What can hang from each mark
nesevip: dofane tipon
lofuvad: nolenen
dofane: bozi movu
vidakep: bozi movu
pirumek: dofane
zuna: firo
firo: zuna
rigus: dofane zuna
lazas: nolenen
busu: tipon
sofu: kozis movu
gezed: lazas movu
fosa: lazas movu
movu: gezed nolenen
nolenen: lofuvad
tipon: busu nesevip
misab: dofane

In the rows, zero is written as 128.
Known rows, with every way that one mark hangs from another
(dofane (movu gezed nolenen)): [195 183 112 164 155 132 166 139 150 114 137 110 122 180 129 170 167 108
 123 111 141 137 150  91  88 128 126 142 137 153 169 136  99 155 129 174]
(dofane bozi (movu nolenen)): [166 185 143 189 141 160 154 133 140 107 109 129 115 114 136 163 163 108
 140 113 161 147 152  98 114 123 118 151 135 142 129 142  81 134 162 179]
(dofane bozi movu): [144 139 156 169 119 172 131 134 128 125 114 122 118 113 132 134 166 102
 139 109 151 161 165 110 130 134 111 138 147 123 110 138 101 128 162 178]
(fosa lazas movu): [134 135 146 156 128 111 116 110 116 102 123 188 122  96 163 132 178 128
 129 106 110 149 125 119 139 103 115 149 168  90 139 124 123 150 106 142]
(nolenen lofuvad): [155 106 134 125 108 130 174 142 147 151 128 123 153 146 127 142 124 133
 135 134 137 119 133 149 122 107 119 147 145 130 110 140 151 122 133 107]
(lofuvad nolenen): [124 174 115 157 153 121 100 115 123 123 145 141 126 146 130 156 147 121
 147 126 138 109 118 134 129 131 119 153 120 114 118 126 137 131 139  98]
(fosa (movu (gezed lazas))): [171 134 145 135 125 114 127 134 143  95 132 166 131 159 160 128 203 119
 135 109  99 145 102 112  96 125 119 139 162 113 163 131 126 161  98 153]
(vidakep bozi (movu (gezed lazas) (nolenen lofuvad))): [235 134 195 129 134 159 189 147 141  98  99 160 132 181 161 223 168 137
 163 100 100 153  93 115  67  94 118 136 157 128 139  96 126 177 101 173]
(fosa (movu (gezed lazas) (nolenen lofuvad))): [214 161 132 153 132 103 186 147 170  94 126 171 151 174 161 173 193 126
 141 119 122 126  96 119  76  97 117 167 164 131 166 141 128 163 103 139]
(busu (tipon (nesevip (dofane bozi movu)))): [108 140 124 174 143 167 123 107 147 195 139 147 118 131  88 141 179  69
 114 124 210 170 132  96 136 117 136  99 145 146 101 173  97  89 168 155]
(rigus (dofane bozi (movu gezed)) (zuna firo)): [157 138 163 209 124 126 142 143 149 105 103 162 116 177 124 102 169 135
 160  66 222 201 161 101  58 147 104 142 142 160 152 169  96 138 193 179]
(nesevip dofane tipon): [120 131  93 130 100 140 132 160 148 184 126 131 145 118  98 129 132 137
 121 115 198 140 121 118 113 145 136 145 137 141 110 151 155 126 124 124]
(rigus (dofane bozi (movu (nolenen lofuvad))) (zuna firo)): [160 157 150 237 127 121 188 142 160 113  90 172 135 144 130 146 162 148
 172  93 251 182 141 119  53 117  88 166 140 170 131 179  90 122 202 154]
(busu (tipon (nesevip (dofane movu)))): [ 97 134  93 161 153 153 128 102 140 203 153 139 125 138  83 147 181  73
 103 135 203 163 122 104 127 120 135  91 142 148 112 167 103  89 150 142]
(firo zuna): [130 141 143 131 125 106 132 135 119 123 126 148 127 123 137 139 135 149
 140 135 125 160 111 125 122 142 144 124 130 140 129 135 109 145 138 147]
(vidakep (movu nolenen)): [152 157 115 150 145 142 143 140 139 108 136 131 118 116 149 196 161 121
 131 115 131 135 116 108  98 100 125 123 124 135 134 115  94 143 114 157]
(tipon busu (nesevip dofane)): [113 131  86 127 142 117 124 104 169 125 130 129 109 135 100 124 149 108
 104 121 206 145 104  92 146 119 137  93 124 200 120 183 139 130 155 128]
(nesevip (tipon busu)): [126 149 105 153 123 127 148 123 160 178 122 167 132 129 120 110 146 129
 130 112 153 142  90 119 119 128 115 118 131 183 132 143 149 160 129 112]
(movu nolenen): [152 179 109 152 151 112 151 124 140 110 121 137 129 130 135 160 123 133
 130 136 138 111 115 118 111 116 133 142 115 147 149 132 108 135 128 133]
(rigus (dofane bozi) zuna): [134 132 154 155 128 122 115 146 146 108  90 156 123 122 137  93 131 149
 155 101 210 186 140 123  63 132 123 151 124 135 104 169 116 104 200 139]
(dofane bozi (movu gezed)): [183 145 165 158 119 168 144 144 145 119 129 113 116 165 128 127 166  97
 134  92 140 161 179  94 115 137 123 136 158 130 135 143 109 148 157 188]
(pirumek (dofane movu)): [133 111 126 150 130 144 127  99 129 120 125 118 131 143 126 133 152 100
 136  81 203 142 153 137 110 113 114 116 131 127 109 155 111 129 122 161]
(busu (tipon (nesevip (dofane bozi (movu (gezed (lazas nolenen))))))): [150 168 135 159 163 147 121 125 172 166 140 189 138 160  97 144 191  61
 148 121 177 184 125 106 124 109 123  89 144 130 124 152 114  94 154 164]
(misab (dofane movu)): [122 143 123 146 132 130 102 119 123 130 127 107 109 141 120 154 150 117
 119 114 196 146 159 116 104 129  91 129 151 146 138 146  95 115 140 154]
(gezed lazas movu): [122 117 131 128 139 132  90 141 119  94 131 171 157 113 155 131 185 125
 146 143 114 142  84 144  95 134 104 135 127 111 131 122 135 132 102 140]
(movu (gezed lazas)): [186 129 143 107 133 114 123 137 143 103 128 164 138 187 135 129 142 137
 152 114  99 142 109 126  99 137 141 135 137 120 171 113 142 158 107 148]
(sofu kozis (movu (gezed lazas) nolenen)): [154 154 116 148 158 119 123 135 195 118 133 134 134 169 132 157 191 176
 132 134 104 117 110 106  66 112 133 162 122 140 180 116 139 163 118 140]
(sofu movu): [100 106 114 144 133 144 107 148 139 145 123 112 127 113 119 138 162 146
 122 128 108 122 145 126 110 115 123 122 145 143 120 117 123 137 120 141]
(nesevip dofane): [125 117 113 112 112 139 122 143 139 130 131 110 123 124 110 137 127 136
 118 119 189 143 135 114 128 135 140 136 125 142 114 154 141 113 132 133]
(rigus zuna): [135 136 120 134 148 117 121 123 129 128 118 144 137 139 136 119 135 138
 140 137 138 177 118 132  89 126 128 138 105 131 124 137 134 118 150 128]
(nesevip tipon): [124 142 107 144 115 127 136 146 137 185 125 147 147 120 114 120 130 128
 132 121 136 127 113 130 116 138 128 136 142 132 123 125 142 138 119 121]

Rows
[205 144 148 106 136 108 158 161 172 109 133 174 167 185 139 145 141 123
 169 126  96 140 122 152 109 105 110 130 138 112 149 111 167 134 113 124] : (movu (gezed (lazas (nolenen lofuvad))))
[239 170 164 168 129 151 188 153 170 103 113 161 146 182 146 175 174 119
 169 107 149 154 140 112  83 112 121 172 158 136 154 138 113 157 148 183] : (dofane bozi (movu (gezed lazas) (nolenen lofuvad)))
[215 177 115 182 107 164 207 163 207 169 121 142 134 168 107 160 171 114
 136  79 246 169 136  78  91 122 120 163 155 215 133 188 143 169 158 159] : (nesevip (dofane bozi (movu gezed (nolenen lofuvad))) (tipon busu))
[125 141 108 159 134 154 126 109 171 124 122 123  98 123 105 126 179  85
 113 105 223 172 132  75 147 123 123 100 137 195 106 193 117 130 183 166] : (tipon busu (nesevip (dofane bozi movu)))
[126 176 109 189 161 158 143 104 156 179 134 156 119 132  92 162 174  72
 115 132 216 157 124  89 121 111 138 110 138 161 116 176  83  93 165 160] : (busu (tipon (nesevip (dofane bozi (movu nolenen)))))
[113 134  78 146 144 136 132 106 166 133 135 116 106 136 101 138 181  92
 101 114 217 163 117  80 142 125 124  94 132 202 118 181 121 130 161 150] : (tipon busu (nesevip (dofane movu)))
[197 156 159 146 132  99 166 146 162 101 139 187 154 145 164 145 173 107
 148 103  93 144 156 132 134  73  95 142 181  85 138 127 160 144 108 130] : (fosa (lazas (nolenen lofuvad)) (movu gezed))
[106 136 130 155 138 151 122 104 146 188 138 157 122 129  86 129 150  84
 118 131 201 152 118 106 140 115 149  96 138 145 102 174 114  88 162 136] : (busu (tipon (nesevip (dofane bozi))))
[229 146 164 164 126 140 177 119 171  86 107 160 153 198 143 160 154 107
 172  68 207 143 147 135  79  92 128 156 149 132 132 163 118 153 129 182] : (pirumek (dofane bozi (movu (gezed lazas) (nolenen lofuvad))))
[135 149 156 162 121 150 101 124 127 119 114 114 103 126 121 143 147 109
 131 102 204 155 173 109 112 128  94 137 160 144 122 157  88 116 164 173] : (misab (dofane bozi movu))
[220 177 159 160 127 129 152 138 163 100 112 148 127 191 134 183 154 123
 157 101 201 145 152 114  71 110 102 169 168 154 158 157  99 139 149 175] : (misab (dofane bozi (movu (gezed lazas) (nolenen lofuvad))))
[175 133 116 168 135 131 181 110 151 118 123 121 153 161 132 168 147 108
 141  90 219 124 146 143  94  87 114 143 135 145 113 164 112 127 123 150] : (pirumek (dofane (movu (nolenen lofuvad))))
[151 138 119 144 125 150 126 141 156 124 136  93 115 158  94 134 168  80
 113 101 194 153 167  78 129 136 146 115 157 140 114 176 115 118 166 188] : (tipon (nesevip (dofane bozi (movu gezed))))
[120 151 129 132 159 122  91 161 135  86 132 185 171  96 159 136 183 108
 159 152  97 148  97 156 111 120  77 115 114 102 122 111 142 111 104 129] : (gezed (lazas nolenen) movu)
[209 182 126 128 159 101 149 137 157  84 122 177 136 190 146 161 141 142
 153 122 111 126  97 115  82 125 144 153 124 141 191 120 121 167 106 154] : (movu (gezed lazas) nolenen)
[174 161 136 191 136 135 177 155 166 115  90 145 136 134 144 146 162 137
 158 104 241 189 149 116  39 109 101 178 136 150 106 178  98 106 212 153] : (rigus (dofane bozi (movu (nolenen lofuvad))) zuna)
[174 136 121 144 139 121 162 148 206 134 137 128 154 184 130 168 184 182
 139 136 115 109 111 121  62  94 123 175 135 139 164 121 156 159 118 122] : (sofu kozis (movu (gezed lazas) (nolenen lofuvad)))
[151 155  70 160 147 126 182 114 189 133 131 118 122 148 104 171 175  98
 108 122 233 146 113  92 126 102 120 117 137 214 120 194 124 130 163 139] : (tipon busu (nesevip (dofane (movu (nolenen lofuvad)))))
[140 157 108 159 154 122 137 140 193 135 145  88 122 167 119 150 175 165
 110 130 117 104 139  90  79 109 132 153 123 149 165 129 133 153 128 131] : (sofu kozis (movu gezed nolenen))
[149 151 110 159 140 130 167 154 144 117 141 123 165 128 145 162 160 116
 123 150 149 107 119 133  90 104 101 154 131 146 118 152 131 119 117 120] : (gezed (movu (nolenen lofuvad)))
[200 194 155 164 144 129 117 128 150  83 108 154 111 178 136 171 159 120
 153  95 190 151 150 101  74 125 108 153 155 153 173 148  84 145 146 191] : (misab (dofane bozi (movu (gezed lazas) nolenen)))
[126 164  70 156 152 127 136 127 152 126 132  97 123 127  99 170 167  97
 105 130 204 136 134  90 123 124 137 119 136 155 121 170  96 107 152 166] : (tipon (nesevip (dofane (movu nolenen))))
[212 167 144 183 137 129 187 164 176 109 101 138 133 177 139 141 161 133
 155  88 233 191 162 103  22 114 115 175 147 152 128 182 104 122 207 165] : (rigus (dofane bozi (movu gezed (nolenen lofuvad))) zuna)
[160 188 102 193 121 169 165 142 181 157 109 153 119 112 109 151 174 117
 132  89 249 175 120  77 108 133 115 151 134 210 123 179 120 155 165 163] : (nesevip (dofane bozi (movu nolenen)) (tipon busu))
[141 161 106 146 171 132 124 121 168 173 152 180 145 167  93 155 196  67
 137 131 168 178 113 115 116 110 122  82 138 134 137 144 119  94 135 150] : (busu (tipon (nesevip (dofane (movu (gezed (lazas nolenen)))))))
[187 173 131 159 119 159 141 164 199 146 117 188 135 144 114 133 191 103
 159  79 203 204 125  95 110 132  99 127 144 178 133 155 154 157 150 168] : (nesevip (dofane bozi (movu (gezed (lazas nolenen)))) (tipon busu))
[175 131 148 142 106 175 139 158 153 121 132 100 113 157 111 137 161 108
 125  86 198 172 181  82 115 143 134 146 150 141 126 164 123 132 157 187] : (nesevip (dofane bozi (movu gezed)))
[148 142 134 155 146 157 120 113 157 175 140 179 126 172  94 142 189  77
 134 116 189 181 116  99 114 125 144 104 152 142 133 160 106 114 151 173] : (busu (tipon (nesevip (dofane bozi (movu (gezed lazas))))))
[167 144 122 142 138 143 122 115 181 102 119 156 109 169 110 126 190  96
 131  95 200 185 117  77 124 129 134 105 145 187 137 182 126 154 165 181] : (tipon busu (nesevip (dofane bozi (movu (gezed lazas)))))
[187 176 157 221 147 108 150 136 161  76  87 209 123 180 140 136 178 152
 186  75 221 197 121 104  36 140 106 160 132 165 179 160  83 151 181 187] : (rigus (dofane bozi (movu (gezed lazas) nolenen)) (zuna firo))
[210 115 211 115 128 163 167 160 141 105 107 164 139 164 154 198 175 117
 173 101  77 171 110 133  94  93  94 104 157 107 116  83 153 152 106 160] : (vidakep bozi (movu (gezed (lazas (nolenen lofuvad)))))
[ 95 130 101 144 148 134 122 103 144 196 150 151 129 142  84 135 150  86
 108 139 193 145 105 113 133 116 149  91 132 149 115 166 119  89 141 122] : (busu (tipon (nesevip dofane)))
[166 177  70 156 166 120 154 111 188 113 140 115 103 176 101 155 178  91
 100 107 214 153 121  59 118 120 138 102 129 219 153 187 115 150 156 163] : (tipon busu (nesevip (dofane (movu gezed nolenen))))
[143 131 135 128 142 124 131 171 151 102 135 180 190 112 156 150 182 108
 163 155 107 141 100 172 105 100  70 130 131 104 106 121 162 103 110 114] : (gezed (lazas (nolenen lofuvad)) movu)
[141 144 118 175 100 178 143 143 171 174 113 149 119 109 104 127 177 111
 130  83 238 186 132  88 120 142 110 138 148 191 106 174 137 148 164 161] : (nesevip (dofane bozi movu) (tipon busu))
[193 188 112 176 115 163 164 173 173 160 122 126 133 148 104 157 164 112
 130  85 219 157 157  78  89 145 135 165 153 158 131 166 121 148 147 185] : (nesevip (dofane bozi (movu gezed nolenen)) tipon)
